Every row comes from one small tree of marks. The marks that hang from a mark follow it in brackets, in the order of their numbers. Every link used is in the known rows. Which tree was each row made from?
Known rows
z_933[z_800[z_537] z_807]: [ 0.91,  1.77, -3.37,  0.97,  0.50, -4.22, -0.32, -0.47, -1.69,  1.81,
  2.67,  3.42,  2.01, -0.25,  2.32,  2.04,  1.38,  1.80, -4.80,  1.21,
 -2.12,  2.37]
z_537[z_800 z_807]: [-1.43,  0.49,  0.23,  0.93, -1.27,  1.93,  4.12,  1.44,  1.70, -2.22,
  0.36,  0.79, -1.34,  0.51, -3.19,  1.63,  1.71, -0.83, -3.73, -1.92,
 -0.80,  0.06]
z_933[z_800[z_537[z_340 z_592]] z_807]: [ 1.68,  1.30, -3.31,  0.45,  2.85, -5.57, -2.81, -2.22, -1.14,  2.07,
  2.79,  3.24,  1.47, -0.59,  0.01,  1.43,  1.74,  2.91, -1.98,  0.51,
 -1.78,  0.78]
z_800[z_537[z_592[z_96]] z_933[z_807]]: [ 3.20, -4.51, -2.91, -0.95, -1.59, -2.43, -2.16, -1.81, -0.05, -0.46,
  4.22, -0.15, -1.33,  0.13,  2.16, -1.55, -1.73,  3.16,  1.02, -0.21,
  4.12, -0.65]
z_800[z_537[z_807] z_933]: [ 3.75, -2.33, -0.05,  0.13, -1.43, -2.85,  1.41, -2.84,  0.98, -3.90,
 -1.03,  0.00, -1.31,  1.08,  4.78, -1.12, -1.16, -0.30, -3.01, -1.22,
  1.51, -3.64]
z_800[z_537 z_933]: [ 3.38, -1.88, -1.41,  1.23, -0.63, -1.26, -0.01, -0.84, -1.39, -0.72,
  1.08,  0.19, -1.19,  2.02,  5.36, -2.04, -1.64, -0.94, -1.14, -0.12,
  1.22, -1.87]
z_933[z_800 z_807]: [-1.14,  3.41, -3.71,  0.54,  0.40, -2.26,  1.62,  1.12, -1.99,  2.02,
  1.99,  2.91,  2.98, -0.90,  0.29,  1.68,  2.50,  1.36, -5.18,  2.00,
 -2.94,  1.80]
z_800[z_537]: [ 1.44, -1.57, -2.65,  0.24,  0.43, -0.25, -1.44, -0.99,  0.17,  0.97,
  1.15,  0.12, -1.37,  0.23,  3.90, -0.90,  0.21, -0.83, -3.53, -0.04,
 -0.17,  1.86]
z_96[z_228[z_537[z_340 z_592 z_800]]]: [ 0.16,  1.42,  3.30,  1.04,  2.34,  1.14, -0.82,  1.87, -1.87,  2.68,
 -3.02, -0.68,  2.61,  2.24, -0.54,  0.99, -1.07, -2.88,  2.62,  0.38,
 -0.11,  1.02]
z_96[z_228[z_537[z_800 z_807]]]: [-0.38,  1.22,  4.38,  0.61, -0.53,  1.48,  2.73,  1.94, -0.47, -0.09,
 -4.80, -0.64,  2.99,  1.66,  1.13,  2.21, -1.07, -3.51, -1.95, -0.07,
  0.09,  1.25]
z_228[z_537]: [-2.70,  0.32,  0.66, -0.08, -0.98,  1.99,  0.34,  2.43, -1.40,  0.10,
 -2.20, -2.87,  1.93, -1.06,  2.27, -0.84,  2.38, -0.94, -1.16,  1.66,
 -0.85,  3.21]
z_933[z_800[z_537[z_592]] z_807]: [ 2.24,  0.90, -2.61,  0.51,  1.22, -4.77, -3.46, -1.22, -0.91,  1.49,
  3.17,  3.10,  0.83, -0.14,  0.26,  2.10,  0.81,  3.46, -4.50,  0.85,
 -0.87,  3.13]
z_270[z_537[z_340 z_800]]: [-2.97,  2.72,  1.02,  1.30, -1.45,  3.74,  1.55,  3.22, -0.56,  0.18,
 -0.32, -1.90, -0.27, -0.83, -3.41, -1.01, -0.48, -2.62,  4.77, -0.17,
 -4.01,  0.82]
z_537[z_340]: [-2.20,  1.49, -3.75, -0.34,  3.23,  0.66,  1.92, -0.40, -0.45,  1.97,
 -0.28, -0.36,  0.75, -1.38,  1.04, -2.29,  2.86, -2.26, -0.08,  0.68,
 -2.61, -2.39]
z_800[z_537[z_807]]: [ 1.75, -2.11, -1.03, -0.78, -0.28, -1.53,  0.10, -3.00,  2.44, -2.43,
 -1.01, -0.02, -1.44, -0.58,  3.09, -0.14,  0.67,  0.05, -5.24, -1.06,
  0.42,  0.38]
z_592[z_96[z_228[z_537]]]: [-2.41,  0.11,  0.19, -2.27, -1.30,  4.28,  1.30,  1.59, -0.37,  3.88,
 -1.30,  0.52,  1.68, -0.78,  3.87,  0.22, -3.05, -2.20,  0.48,  2.63,
  2.22,  1.56]
z_270[z_537[z_340 z_592 z_800 z_807]]: [-0.94,  1.24,  3.23, -0.28, -1.55,  1.66, -0.78,  0.23,  2.84, -3.57,
 -1.51, -2.60, -1.74, -1.45, -6.76, -0.24, -0.75,  0.33,  3.44, -1.58,
 -1.79,  0.09]
z_933[z_800[z_537[z_340]] z_807]: [ 0.08,  2.27, -3.88,  1.09,  2.27, -5.03,  0.51, -1.46, -2.03,  2.51,
  2.09,  3.51,  2.52, -0.79,  1.78,  1.35,  2.38,  1.02, -2.18,  0.84,
 -3.19,  0.18]

Write each row's tree
[ 0.76,  1.00,  2.37, -0.75,  2.68,  0.01, -1.84,  0.15, -1.11,  2.15,
 -4.69, -1.43,  3.28,  0.81,  1.62, -0.19, -0.89, -2.64,  0.77,  1.41,
  0.19,  0.53] | z_96[z_228[z_537[z_340 z_592]]]
[-2.49, -1.10,  0.88, -2.10, -1.27,  3.00, -2.93,  1.66,  0.24,  1.04,
  0.08, -2.12, -0.25, -1.55,  0.02, -0.58,  0.11,  1.89,  1.03,  2.13,
  2.22,  3.79] | z_228[z_537[z_592[z_96]]]
[ 1.98,  2.40, -0.31,  0.55,  0.54, -2.63, -0.54, -2.18,  0.54,  0.61,
 -0.36,  4.57, -0.67,  0.58,  2.67,  2.33, -0.89,  0.66, -6.21,  1.02,
 -1.45,  0.39] | z_933[z_800[z_537[z_807]]]
[ 4.69, -2.77, -0.01, -0.59,  1.53, -4.56, -1.46, -4.97,  1.45, -3.45,
 -0.88, -0.21, -2.13,  0.76,  1.78, -1.94, -0.80,  1.18,  0.59, -1.88,
  2.02, -5.56] | z_800[z_537[z_340 z_592 z_807] z_933]
[-2.94,  0.44,  0.86, -0.87, -1.76,  5.00,  2.10,  3.04, -1.02,  4.41,
  0.11,  1.19,  1.15,  0.27,  2.14,  1.37, -3.26, -2.49,  1.64,  1.97,
  2.03,  2.09] | z_592[z_96[z_228[z_537[z_800]]]]
[ 2.33, -2.26, -1.83, -1.83,  2.81, -0.66, -3.87, -3.38,  1.03,  3.49,
  1.10,  1.57, -1.68,  0.28,  2.25, -0.79, -2.68, -0.03,  1.79,  0.39,
  2.19, -0.68] | z_800[z_537[z_340 z_592[z_96[z_228]]]]
[-3.77,  1.14,  2.42,  1.03,  0.02,  0.92,  3.97,  1.40, -0.39, -1.58,
 -2.67, -1.80,  1.60, -0.85, -1.63,  0.60,  3.92, -1.50,  2.32, -1.37,
 -1.90, -0.60] | z_228[z_537[z_340 z_800 z_807]]
[ 2.08, -2.13, -3.75,  0.81,  1.07, -4.59,  2.02, -2.00, -2.17, -0.78,
  1.35, -0.81,  1.45,  0.07,  4.30, -2.78,  1.71, -0.40,  1.89, -1.04,
 -0.30, -4.07] | z_800[z_537[z_340] z_933[z_807]]
[ 0.21,  1.53,  3.71,  2.03, -0.64,  2.05,  2.01,  3.66, -3.26,  1.51,
 -3.17, -0.37,  3.10,  3.23,  2.39,  1.08, -2.38, -4.20,  0.70,  0.64,
  0.32,  0.82] | z_96[z_228[z_537[z_800[z_933]]]]
[ 2.83, -1.70, -0.71,  0.22,  0.88, -3.88,  2.43, -4.23,  0.47, -3.13,
 -1.62,  0.17, -0.60,  0.48,  4.35, -2.01,  0.13, -1.22,  0.12, -1.72,
  0.36, -6.37] | z_800[z_537[z_340 z_807] z_933]
[ 2.75, -2.86, -3.09,  0.94, -1.33, -3.51,  0.94, -0.75, -1.78, -1.69,
  1.95, -0.90,  0.77,  0.73,  4.62, -1.83,  0.69,  0.32, -1.01, -0.74,
  0.88, -1.36] | z_800[z_537 z_933[z_807]]
[-4.26,  1.59,  0.85,  1.89,  0.80,  2.20,  2.52,  3.59, -2.84,  1.50,
 -0.68, -1.41,  1.86,  0.03, -0.74, -0.05,  3.40, -2.14,  4.12, -0.34,
 -2.51,  1.20] | z_228[z_537[z_340 z_800]]
[ 2.28,  2.63, -1.46,  0.93,  3.48, -2.93, -4.19, -2.28, -0.79,  3.46,
  1.54,  4.62, -1.03,  1.05,  1.02,  1.29, -0.97,  1.19, -1.93,  1.45,
 -1.67,  0.00] | z_933[z_800[z_537[z_340 z_592]]]
[ 0.76, -0.83,  1.15,  0.30, -0.48,  1.24, -0.73,  0.21,  2.84, -2.56,
  1.18,  0.21, -3.02,  1.05, -6.45,  1.89,  0.92,  1.94, -3.16, -2.27,
  1.09,  1.02] | z_537[z_592 z_800 z_807]
[-1.75,  0.06,  2.43,  1.41, -0.81,  2.78, -2.22,  3.69, -1.49,  0.40,
  0.74, -2.00, -0.23,  1.13, -3.14,  0.85,  1.34,  0.85,  1.38,  0.12,
  0.37,  4.68] | z_228[z_537[z_592 z_800]]
[ 0.26, -0.25, -1.84,  2.14,  1.90, -0.81,  0.49,  1.43, -2.15,  0.28,
  4.04, -0.30, -0.10,  1.78, -5.32, -0.83,  2.00,  0.83,  4.88, -1.69,
 -0.28, -3.02] | z_537[z_340 z_592 z_800[z_933[z_807]]]
[ 4.62, -3.84, -2.32,  0.16, -0.56, -4.03, -2.78, -1.72, -0.65, -2.04,
  2.76, -1.32, -0.48,  1.03,  1.88, -1.71, -0.13,  2.68, -0.81, -1.00,
  2.32, -0.49] | z_800[z_537[z_592] z_933[z_807]]
[-0.94,  0.40, -1.94,  2.86, -1.73,  1.28,  4.29,  3.94, -2.73, -0.21,
  3.78,  0.09,  0.67,  1.91, -1.64, -0.01,  1.34, -0.75,  0.44, -1.15,
 -0.71, -0.48] | z_537[z_800[z_933[z_807]]]
[ 0.40, -1.73,  1.33, -0.74, -2.66,  2.49,  0.84,  0.25,  2.41, -2.01,
  3.22,  1.54, -3.90,  1.18, -4.89,  1.29, -2.50,  2.64,  0.85, -1.55,
  4.13, -2.40] | z_537[z_592[z_96] z_800[z_933] z_807]
[ 3.57, -3.21, -0.35, -1.37,  0.38, -2.42, -3.91, -3.89,  3.42, -2.69,
 -0.14, -0.24, -2.88, -0.26,  0.50, -0.11, -0.11,  2.22, -4.94, -1.24,
  1.97,  1.29] | z_800[z_537[z_592 z_807]]
[ 0.31, -1.11,  2.03, -1.37, -1.06,  3.05, -0.21, -0.10,  3.37,  0.11,
  1.25,  2.18, -2.70,  0.98, -4.87,  2.85, -3.23,  1.11, -1.27, -1.13,
  3.55,  0.34] | z_537[z_592[z_96[z_228]] z_800 z_807]
[ 0.78,  3.43, -2.04,  1.56,  3.01, -2.30, -0.93, -1.57, -1.48,  3.66,
  1.05,  4.83,  0.15,  0.78,  3.02,  1.09, -0.52, -0.62, -2.27,  1.75,
 -2.82, -0.65] | z_933[z_800[z_537[z_340]]]
[-2.71, -1.07,  1.66, -3.03,  0.16,  0.61, -0.58, -1.70,  2.01, -1.39,
 -2.51, -2.09,  0.30, -3.20, -1.09, -0.38,  1.89,  1.82,  2.37,  0.52,
  1.60, -0.71] | z_228[z_537[z_340 z_592[z_96] z_807]]
[-2.12,  0.73,  2.28,  2.74, -2.32,  2.69,  2.51,  4.78, -3.57, -0.15,
 -0.13, -1.75,  1.15,  1.74,  0.44, -0.05,  1.05, -1.62,  2.23,  0.04,
 -0.41,  1.39] | z_228[z_537[z_800[z_933]]]
[-2.73,  0.16,  0.78, -3.03, -0.17,  2.54,  2.95, -0.36,  0.89,  2.18,
 -3.12,  0.59,  2.03, -1.85,  3.29,  0.21, -2.00, -2.22,  1.30,  1.84,
  1.69, -1.40] | z_592[z_96[z_228[z_537[z_340 z_807]]]]
[-1.60, -0.05,  1.69, -3.76, -2.03,  1.85, -1.49, -1.93,  4.49, -2.74,
 -2.15, -2.61, -1.87, -4.15, -3.69, -1.54, -1.87,  1.40,  3.18,  0.48,
  0.04, -0.85] | z_270[z_537[z_340 z_592[z_96] z_807]]
[-1.92,  1.52,  1.49, -1.88, -1.56,  0.91,  1.87, -1.05,  2.75, -3.73,
 -4.48, -3.24,  0.34, -3.61, -1.29, -1.78,  0.28, -1.46,  0.99,  0.14,
 -3.15, -1.41] | z_270[z_537[z_340 z_807]]
[ 2.60,  2.09, -0.08,  0.40,  2.82, -3.91, -2.89, -3.89,  0.98,  0.90,
 -0.13,  4.43, -1.02,  0.30,  0.54,  1.73, -0.63,  1.67, -3.35,  0.43,
 -1.15, -1.38] | z_933[z_800[z_537[z_340 z_592 z_807]]]
[-3.13, -0.65,  0.24, -2.02,  0.90,  2.00, -2.02,  0.43, -0.27,  1.87,
 -0.44, -2.00,  0.43, -2.05, -0.34, -1.35,  1.27,  1.28,  4.29,  1.65,
  1.07,  1.09] | z_228[z_537[z_340 z_592[z_96]]]
[-0.41,  0.91,  2.58,  0.79, -3.06,  4.13, -3.33,  3.62,  0.88, -1.02,
  0.91, -2.46, -2.45,  0.23, -5.65, -0.12, -2.43,  0.49,  2.05,  0.02,
 -1.30,  4.45] | z_270[z_537[z_592 z_800]]
[-2.61,  2.12,  2.41,  0.36, -2.05,  2.29,  2.91,  1.23,  1.69, -2.99,
 -2.52, -2.13, -0.54, -1.99, -4.17, -0.32, -0.02, -1.85,  3.00, -1.25,
 -3.47, -0.80] | z_270[z_537[z_340 z_800 z_807]]
[-0.58,  1.89,  1.74, -0.30,  2.25,  0.69,  1.22,  0.83, -1.88,  2.39,
 -5.23, -1.11,  4.28,  0.45,  3.86, -0.28, -0.39, -4.31,  0.51,  1.51,
 -0.98, -0.13] | z_96[z_228[z_537[z_340]]]
[ 2.44, -1.92, -2.44, -0.34,  3.23, -2.07, -4.37, -2.95,  0.84,  1.41,
  1.22, -0.09, -1.91,  0.02,  1.14, -1.62,  0.57,  0.78,  0.06, -0.48,
  0.24, -0.12] | z_800[z_537[z_340 z_592]]
[-0.51, -1.85, -1.74,  0.43, -2.18,  2.57, -0.08,  2.87, -0.82,  1.10,
  6.47,  0.94, -2.03,  1.43, -4.70,  0.40, -1.34,  2.72,  3.27, -0.53,
  3.11,  0.03] | z_537[z_592[z_96] z_800[z_933[z_807]]]
[-2.55,  0.24,  1.34,  2.47, -2.46,  1.39,  3.16,  4.74, -3.71, -0.93,
  0.44, -2.40,  2.51,  1.02, -0.05,  0.23,  2.45, -0.64,  2.49, -0.23,
 -0.61,  1.90] | z_228[z_537[z_800[z_933[z_807]]]]
[ 1.34, -1.73,  0.88, -4.11, -0.24,  1.30, -1.69, -2.83,  4.58, -0.84,
 -1.44,  0.81, -1.67, -1.08, -1.29,  1.00, -2.91,  1.59, -3.77,  0.56,
  4.07, -0.51] | z_537[z_592[z_96[z_228]] z_807]
[-3.07,  0.43,  3.14,  0.93, -2.16,  1.89,  2.97,  2.73, -0.03, -2.36,
 -2.13, -1.76,  0.99, -0.10, -1.38,  1.62,  2.75, -0.61, -0.85, -0.89,
 -0.61,  2.33] | z_228[z_537[z_800 z_807]]
[ 1.17, -0.05,  1.25,  1.10,  1.47, -0.98,  1.58, -1.28,  1.13, -2.91,
  0.59,  0.49, -1.97,  1.53, -5.56,  0.00,  0.80,  0.76,  2.65, -2.90,
  0.54, -5.74] | z_537[z_340 z_592 z_800[z_933] z_807]
[-1.99,  0.41,  0.13, -2.57, -1.18,  3.41, -3.03,  0.09,  2.03,  0.46,
 -0.21, -2.31, -1.66, -3.14, -2.95, -2.24, -2.48,  0.99,  5.02,  1.63,
 -0.49,  0.78] | z_270[z_537[z_340 z_592[z_96]]]
